Known rows, with every step that occurs:
R Y N G: |  32.9 |  -0.1 | -14.0 | -13.4 | -20.4 | -14.7 | -20.7 | -46.8 | -41.9 | -38.2 |  -2.2 |  36.0 | -43.2 |  16.2 |  11.0 |  11.3 |  -9.5 |   2.8 |
R D: | -33.2 |  14.2 |  46.9 | -11.6 | -65.2 |  13.8 |   0.2 |  -0.4 | -21.2 |   4.5 | -32.1 |  -8.8 | -17.1 |   3.3 |  11.6 | -10.1 |  29.2 |  57.9 |
D N: | -34.3 |  -8.1 |  18.5 |  24.8 |   5.0 | -20.4 |  58.4 |  -5.1 | -25.0 |   7.6 | -26.4 | -41.4 | -13.9 |  45.9 |  27.1 |  -7.5 |  32.4 |  66.8 |
G R D N: | -37.4 | -18.3 |  55.2 | -19.0 | -14.3 |   4.5 | -30.3 |  16.3 | -11.5 |  44.8 | -17.7 |   4.8 |  51.3 |  30.3 | -18.2 |  11.5 |   6.9 |  -1.1 |
D N G R A: | -55.3 | -10.1 |   9.0 |  -0.9 |  54.9 |  -9.3 | -55.8 | -16.9 |   5.4 | -19.7 |   5.3 |  15.9 |  38.8 |  34.1 | -29.3 |  -8.9 | -10.5 | -52.8 |
Y N G R: |   8.4 | -11.9 |  -2.7 | -24.8 |  23.3 |  26.0 | -66.1 | -66.2 |  22.9 |   5.0 |  14.0 |  26.9 |   1.9 |  29.3 |   3.2 | -16.6 |   3.4 | -23.6 |
D N G: | -23.2 |   4.9 |  -5.1 |  27.5 |  26.9 | -45.2 |  27.8 | -40.2 | -16.0 | -13.5 | -12.8 |  -7.4 | -13.0 |  56.4 |   6.7 |  11.5 |  18.6 |  23.2 |
G R Y: | -19.5 |  41.3 |  30.8 | -27.3 | -59.4 |  23.0 |  13.0 | -21.6 |  20.9 |  -3.9 | -31.0 |   7.6 | -24.7 |  23.9 |  36.1 | -10.5 | -12.2 |  40.5 |
R A N Y: |   8.3 |  20.7 |  11.9 | -18.7 |  19.5 |   7.7 |  17.0 |  43.3 | -28.0 | -14.8 |  -2.4 | -11.6 | -12.8 | -28.2 | -14.0 | -21.7 |  26.4 | -23.6 |
D N G R: | -27.8 |   6.9 |   6.2 |   4.1 |  37.4 | -19.8 | -11.8 | -47.4 |  23.8 |  10.6 |  -2.4 |  11.2 |  19.8 |  64.0 |  -2.2 |   9.4 |  -0.9 | -13.6 |
A R Y: |  16.3 |  18.5 |  10.8 |   3.8 | -44.7 | -16.3 |  45.4 |  -7.5 |  -8.0 | -20.3 | -15.0 | -10.0 | -24.5 | -21.1 |  34.2 |  17.7 | -16.3 |  14.6 |
R Y: | -16.3 |  38.3 |  19.6 |  -5.1 | -69.2 |  -0.8 |  53.1 | -15.9 | -18.5 | -27.7 | -38.9 | -11.0 | -57.6 |  17.4 |  45.6 |  -7.3 |   6.4 |  77.5 |
N A: | -34.2 |  24.3 | -42.9 |  29.1 |   2.9 |   9.4 |  37.2 |   1.3 |  39.4 | -25.0 |  -1.8 | -26.2 | -22.4 |   5.6 |  14.8 | -44.8 |  11.2 |  50.3 |
R D N: | -32.1 | -21.1 |  44.7 |   4.9 | -23.9 | -20.5 |  10.1 |  21.9 | -52.9 |  21.1 | -26.3 | -13.2 |  17.3 |  24.0 |  -7.7 |  15.1 |  25.5 |  36.7 |
G R: | -39.6 |  27.3 |  31.2 | -15.7 | -27.0 |  36.7 |   7.5 | -35.8 |  46.0 |  14.5 | -22.2 | -19.9 | -13.2 |  31.4 |  36.9 | -34.1 |  19.5 |  53.4 |
A N G R D: |  21.1 |  13.8 |  49.5 | -52.7 |   0.9 |   6.6 | -63.5 | -11.9 |   3.3 |  36.5 |  10.5 |  45.9 |  23.5 |   3.2 | -27.6 |  40.3 | -10.7 | -64.0 |
G N: |   5.4 |  -1.0 |  30.7 | -14.3 | -13.1 |  36.4 |  22.5 | -18.8 |  -8.3 |  26.3 | -19.5 | -27.1 | -53.4 |  27.2 |  42.3 |  -8.1 |  36.9 |  81.8 |

Rows:
|  19.0 | -15.7 |  10.7 |  13.7 |   7.5 | -43.3 |   6.1 |  42.2 | -32.3 |  29.6 |  -1.4 |   9.4 |  58.2 | -21.8 | -44.7 |  36.5 |   7.0 | -59.6 |
A R D N Y
|  -9.4 |  53.8 |   8.6 | -24.9 | -38.0 |   0.0 | -17.3 | -55.5 |  30.0 | -24.2 | -16.1 |  42.1 | -24.8 |  34.4 |  16.3 |   9.9 | -27.0 |  -1.9 |
N G R Y
| -22.8 |  -7.4 |  21.9 |   7.5 |  -2.2 | -42.9 | -21.0 | -12.0 | -43.7 |   1.3 | -11.8 |  23.4 |  16.5 |  33.5 | -28.6 |  34.5 |   9.6 |  -7.6 |
R D N G
|   8.0 |  -3.1 | -32.5 |   6.9 |  26.9 |  33.2 |  12.7 |  10.6 |  25.9 |   9.4 |  10.7 | -17.3 | -30.0 |   7.7 |   9.7 | -22.1 |  11.8 |  42.8 |
G N A
|  -2.3 |  -7.5 |  38.1 |  -2.9 | -39.9 |   0.2 |  -8.1 |   6.5 | -10.8 |  13.9 |  -6.7 |  -7.8 |  18.6 | -36.0 |   0.1 |  16.8 |   6.7 |  -6.6 |
A R D
|  58.5 |  -9.8 | -42.8 |   4.5 |  17.8 |   4.1 |   8.8 |  34.1 |  12.0 |   0.2 |  27.4 |  12.7 |  -8.6 | -39.2 |  -5.6 |  27.9 | -42.7 | -34.1 |
G N A R Y
|  37.5 | -60.8 | -36.3 |   6.1 |  28.0 |   7.6 | -62.4 |  40.6 |  -9.2 |   8.9 |  45.2 |  16.6 |  56.5 | -66.6 | -47.5 |   0.0 | -20.6 | -76.3 |
Y N A R D
|  52.9 | -33.0 |   0.7 |  -7.5 | -15.7 |  -4.5 |   1.6 |  -3.2 | -39.1 |  -9.0 |   7.0 |   4.0 | -10.4 | -33.1 |  18.9 |  15.6 | -17.5 | -18.6 |
A R Y N
|  -1.6 |   4.0 | -51.1 |  37.7 |  28.3 |  -3.7 |  28.7 |   8.4 |  50.4 | -16.2 |  21.9 | -25.8 |  10.3 | -33.3 |   1.5 | -18.3 | -12.5 | -13.4 |
N A R
| -27.7 |  26.8 |  34.2 | -33.8 | -32.5 |  14.3 | -70.6 | -42.6 |  26.4 |   9.3 |  -8.4 |  44.2 |  18.6 |  20.6 | -18.2 |   8.3 |  -4.7 | -20.8 |
N G R D
|  16.4 |  17.0 | -52.1 |  26.0 |  -5.1 | -18.8 |  36.1 |  23.0 |  26.5 | -34.7 |  14.5 |   2.2 |  -1.6 | -40.3 |   0.6 |   4.4 | -43.3 | -25.7 |
N A R Y
|  -1.2 | -29.2 | -54.2 |  55.7 |  70.0 | -37.4 |  39.4 |  33.0 |  18.7 |  -0.8 |  27.8 | -29.9 |  43.8 | -12.5 | -17.8 |   3.8 | -17.2 | -36.9 |
D N A R
|  40.3 | -35.4 | -15.5 |  -2.6 |  23.7 |  19.9 | -43.8 |  47.4 |   9.4 |  33.8 |  34.5 |  14.3 |  35.5 | -52.8 | -38.3 |  25.9 | -19.3 | -52.2 |
G N A R D
|   5.4 | -26.6 | -54.1 |  16.6 |  29.8 |  21.0 |  -6.9 |   4.7 |   9.4 | -14.7 |  20.3 | -13.5 |  -7.9 |  -7.0 |  -1.2 | -48.5 |   9.3 |  17.0 |
Y N A
|  23.8 | -14.2 | -55.5 |   4.6 |  -3.7 |   5.9 |  -1.4 |  18.1 | -15.9 | -32.9 |  11.7 |  13.5 | -19.8 | -14.5 |  -2.8 | -23.1 | -21.5 |   6.2 |
R Y N A
| -13.9 |  -4.4 |  36.8 | -18.0 |  15.1 |  15.8 |  11.6 |  30.1 | -36.4 | -12.5 |  -3.6 | -32.7 | -21.6 | -21.3 |   8.6 | -18.2 |  21.5 |   7.2 |
R A N
|  -0.9 |  -7.5 | -25.4 |  18.2 |  -0.1 |  -1.3 | -18.9 |  37.3 |  23.0 |  -1.5 |  23.4 |   3.7 |  41.4 | -55.5 | -33.5 |   2.1 | -20.2 | -43.9 |
N A R D
|  34.6 |  37.8 |   8.8 | -13.3 |   2.9 |  -3.2 |  59.7 |  11.5 |  -8.5 |  15.1 | -12.0 | -16.9 | -33.1 |   2.4 |  14.5 |  -2.9 |  35.8 |  15.4 |
A N Y
|  40.1 | -23.4 | -42.0 |  16.5 |  52.4 |  19.3 |   3.9 |  19.2 |  37.3 |  19.4 |  34.8 | -14.7 |   3.5 | -30.4 |  -3.8 |   3.3 | -11.8 | -21.8 |
G N A R
